Each row comes from the steps of one walk. Every step used is in the known rows, and no mark comes twice. Write the walk behind each row, first mark first.
In the rows, 128 means zero.
Known rows
vomip, denit, mefav: [168 149 100 105  32  92 151 114 135 108 114 136  81 163 136 136 109 129
 188 153 120 125 157  88 108 115  81]
fuvip, mesof: [119 200 140 176 115 132  70 152 148 134 132 102 107 150 103  97  87 121
 152 143 156 128 117 104 144 132 108]
fuvip, denit, mefav, mesof, vomip: [160 130 109 135  91  70 108 163 102 164 138  99  65 155 147 156 103 166
 145  93 105 152  93 126 118 105 103]
mefav, mesof, muvel, denit, vomip, gumu: [ 87  74 132 136 209 121 161  84 110 148 157 137 200 127 167 139 149 136
  64  83 126 130 115 163 144 147 162]
gumu, vomip, denit, danag: [150 139 150  97  67 123 152 115 182 143 112 157 142 121 118 100 126 105
 173 154 122 185  96 180 132 135 144]
mefav, denit: [176 163  87  85 111 123 111 149 117 107  96 128  91 139  87 112 117 117
 149 186 141 123 101  77 105 165 116]
muvel, denit, vomip: [104 150 132  73 129 149 154 117 137 117  94 150 127 148 108 156 122  81
 125 140 155 141 122  93  91 163 150]
muvel, denit, mefav, mesof, vomip: [161  99 112 112  87  79 116 152 129 143 117  91 104 187 157 143 124 163
 108 103 152 108 119 130 124 119 110]
danag, denit, vomip, gumu: [ 65 110  94  86 162 178 135 128 109 131 123 169 157  98 167 142 109  92
 156 120  89 103 129 127 130 145 154]
mesof, muvel, denit: [134 160 133 111 158 112 144 104 129  98 127 165 128 135 102 122 141 105
  82 126 180 115 146 100  80 145 166]
gumu, vomip, denit, fuvip, mesof, muvel: [144 113 197 165 159 155 162  55 176 105 154 145 184  94 114 119 191 165
 136 120  73 163 118 176 151  93 154]
danag, denit: [125 160  68  91 121 131  96 153 129 102 128 157 104 140 110 104  95  79
 151 162 144  99 123  93 102 135 144]
danag, denit, fuvip: [130 118  94  87 140 157 139 143 121  81 101 189 121 115  80 139 127  71
 135 176 134 100 153  85  81 104 141]
denit, fuvip: [140 136 128 121 112 166 142 148 104 123 110 161 114 100  62 144 143  77
 131 174 148 138 179  94  98 128 111]
mefav, denit, vomip, gumu: [110 101 106  79 152 167 150 107 100 137  91 139 145 104 150 157 131 128
 158 149  84 134 112 120 138 178 123]
mefav, mesof, muvel, denit: [147 131 117 143 170  75 120 132 138 117 159 117 143 174 100  99 134 126
  62 120 175 123 107 126 110 139 153]
danag, denit, fuvip, mesof, vomip: [ 95 112 158 128 169 179 113 150 126  95 111 127 153  95 124 139 124 117
 118 140 122  99 124 124 120  68 172]
gumu, vomip, denit: [174 154 131 105  73 137 132 108 165 147 129 125 113 140 105  89 149 136
 186 150  95 161 126 158 158 169 132]
fuvip, mesof, muvel, denit, vomip: [ 71 149 185 130 189 144 150  74 153  98 126 139 181 119 139 158 117 116
 100  91 153 143  86 120 101 119 182]
mesof, vomip, denit: [146 152 148  89  92 139 140 153 104 143 122  95  91  97 115 106 134 127
 136 130 120 131 135 130 153 154 140]
muvel, denit, mefav: [148 151  96  99  68 102 132  98 138  95  95 165  85 191 141 157 118 124
 146 148 165 106 157  80  63 116  95]
danag, denit, mefav, mesof: [161 112  45 121  95  63  89 158 143 114 138 140 100 198 141 124  76 117
 151 131 126  99 100 100 107 101 100]
denit, fuvip, mesof, vomip, gumu: [ 77  95 191 193 163 200 122 128 104 152 129 103 170  63 157 138 157 158
 110 132 108 117 163 163 180  98 124]
mesof, muvel, denit, vomip, gumu: [ 64  97 146 102 202 157 186  60  98 122 124 183 185  89 175 162 165 119
  89  96 127 119 148 145 113 154 176]
mefav, mesof, vomip: [149 122 125 146 115 112  88 211 112 191 140  60 113 118  96  88 123 127
  99 104 140 141 112 151 177 166 123]
muvel, denit: [137 183 113 106 107 118 127 123 136  98 113 146 103 182 103 121 120 100
 109 170 173 115 143  89  88 150 128]
denit, vomip: [106 151 137  78 118 154 140 150 114 149 101 136 108  94  83 142 115  66
 158 121 125 153 131 103 112 178 125]
denit, muvel: [113 159  94 115 138 125 113 169 113 125 145 144  81  90  66 126 127  81
 121 100 138 137 131 124 100 176 114]
vomip, denit: [149 180 113 106  82 115 138 133 129 112 130 127  87 138  99  98 114 103
 155 170 134 138 141  99 131 148 110]

Which walk is each row?
[110  80 162 153 187 191 128 116 103 124 104  97 170  99 168 148 160 190
 113 170  87 117 127 140 172  99 130] | mefav, denit, fuvip, mesof, vomip, gumu
[ 69 122 128 115 131 178 145 122 100 171 119 143 140  83 144 150 123  95
 152 118 107 140 160 140 153 171 119] | denit, vomip, gumu
[141 133 132  98 126 156 161 108 124  91  95 177 127 160  84 154 153  88
  99 192 171 118 168  91  67 115 122] | muvel, denit, fuvip
[101 128 190 146 162 173 138 122 144  98 101 112 154 129 134 152 144 138
  83 152 152 120 132 119 115  92 154] | muvel, denit, fuvip, mesof, vomip
[ 72 118 129  96 155 168 165  83 110 133 108 160 156 133 169 164 134 110
 116 129 127 124 143 128 126 159 140] | muvel, denit, vomip, gumu
[ 97 150 194 145 107 127 136 143 161 124 124  88 154 102 157 119  83 133
 138 131 146 162  75 166 143  84 165] | fuvip, mesof, vomip, denit, danag
[144 137 123  97 120 127 138 112 158 132 167 142 106 110  95 115 154 123
 161  93  76 171 110 173 146 173 131] | gumu, vomip, denit, muvel
[121 168 174 145 111 141 103 146 145 133 138  58 122 122 145 102 100 157
 138 126 123 131 106 136 178 121 144] | fuvip, mesof, vomip, denit
[162 126 119 125 106  99 121 182 123 165 151  54 106 137 117  84 127 150
 116 121 117 140 108 153 185 144 121] | mefav, mesof, vomip, denit
[169  98  96 149 108  53 119 139 123 147 147 127 115 130 114 117 132 137
 127  81 135 121 127 125 112 125 104] | denit, mefav, mesof, muvel
[120  93 123 175 148 131  93 183 101 206 159  69 135 109 150  84 133 154
  91 102 124 125 138 192 206 165 126] | mefav, mesof, vomip, gumu
[149 137 174 154 104 167 138  84 188 116 133 124 158 146 117 120 157 150
 168 162  85 165 118 158 161 103 118] | gumu, vomip, denit, fuvip, mesof
[119 133 179 182 176 151 137 116 133 104 136 148 166  78  84 134 147 115
 108 130 143 132 139 124 103  88 141] | denit, fuvip, mesof, muvel
[140 135  63  91  78 104 111 134 139  94 101 177  89 158 142 144  85 103
 182 146 125  84 145  75  74 108 116] | danag, denit, mefav
[169 158  77 145  89  53  91 141 118 134 154 130  64 201 129 152  84 139
 162 131 116 157  90  94  94  89  82] | fuvip, denit, mefav, mesof
[ 78 101 186 176 188 196 145  96 134 124 116 120 178 116 190 160 159 171
  74 147 134 105 158 156 152  87 142] | muvel, denit, fuvip, mesof, vomip, gumu
[144 128 114 102 103  87 158  77 131  87 113 189 123 153 147 166 147 136
 116 103 164 103 154  91  51 112 128] | mesof, muvel, denit, mefav
[131 128 175 171 168 143 167  80 132  79 150 146 166  96 110 129 153 133
 112 145 126 140 138 115 124  74 140] | vomip, denit, fuvip, mesof, muvel
[115  50  73 136 124 104 100 159 107 166 148 114 130 139 214 130 117 169
 143  94  93  74 129 165 166  96 116] | danag, denit, mefav, mesof, vomip, gumu
[199  79 117 134  88  56 141  92 163 158 166 130 142 149 141 107 161 180
 164  80  78 148 110 180 155 127 107] | gumu, vomip, denit, mefav, mesof, muvel
[ 94 149 171 133 163 131 116 151 138 115 166  71 109  94 133 124 116 149
 121  81 109 139  85 155 160 123 146] | fuvip, mesof, vomip, denit, muvel
[193 124  78 141  52  58 124 135 148 132 147 100  85 201 131 115 105 140
 165 144 126 127 116 109 133 110  66] | vomip, denit, mefav, mesof
[100 114 139 139 130 169 115 161  89 189 124 107 121  79 144 115 152 137
 129 115 116 111 172 168 190 168 123] | mesof, vomip, gumu
[151 130 109 162 153  81 103 166 112 158 162 114 132 119  75  88 128 117
  96  98 151 142 112 141 135 161 130] | mefav, mesof, muvel
[111 174 164 187 151 121  89 129 143 111 147 118 137 101 108 102 110 126
 118 108 149 129 118 120 134 124 146] | fuvip, mesof, muvel
[ 97 120 145 150 210 145 132 106 145  56 145 176 180  96 106 133 130 113
 109 137 131  99 122 110  94  64 175] | danag, denit, fuvip, mesof, muvel
[134  71 110 147 111 103 124 128 118 158 136 100 135 180 214 142 139 193
  96 104 127  95 150 158 163 111 104] | muvel, denit, mefav, mesof, vomip, gumu
[131  62 108 166 101 106 108 160 100 199 134  86 124 123 191 133 137 178
 133  81  98 108 151 175 178 126  80] | denit, mefav, mesof, vomip, gumu
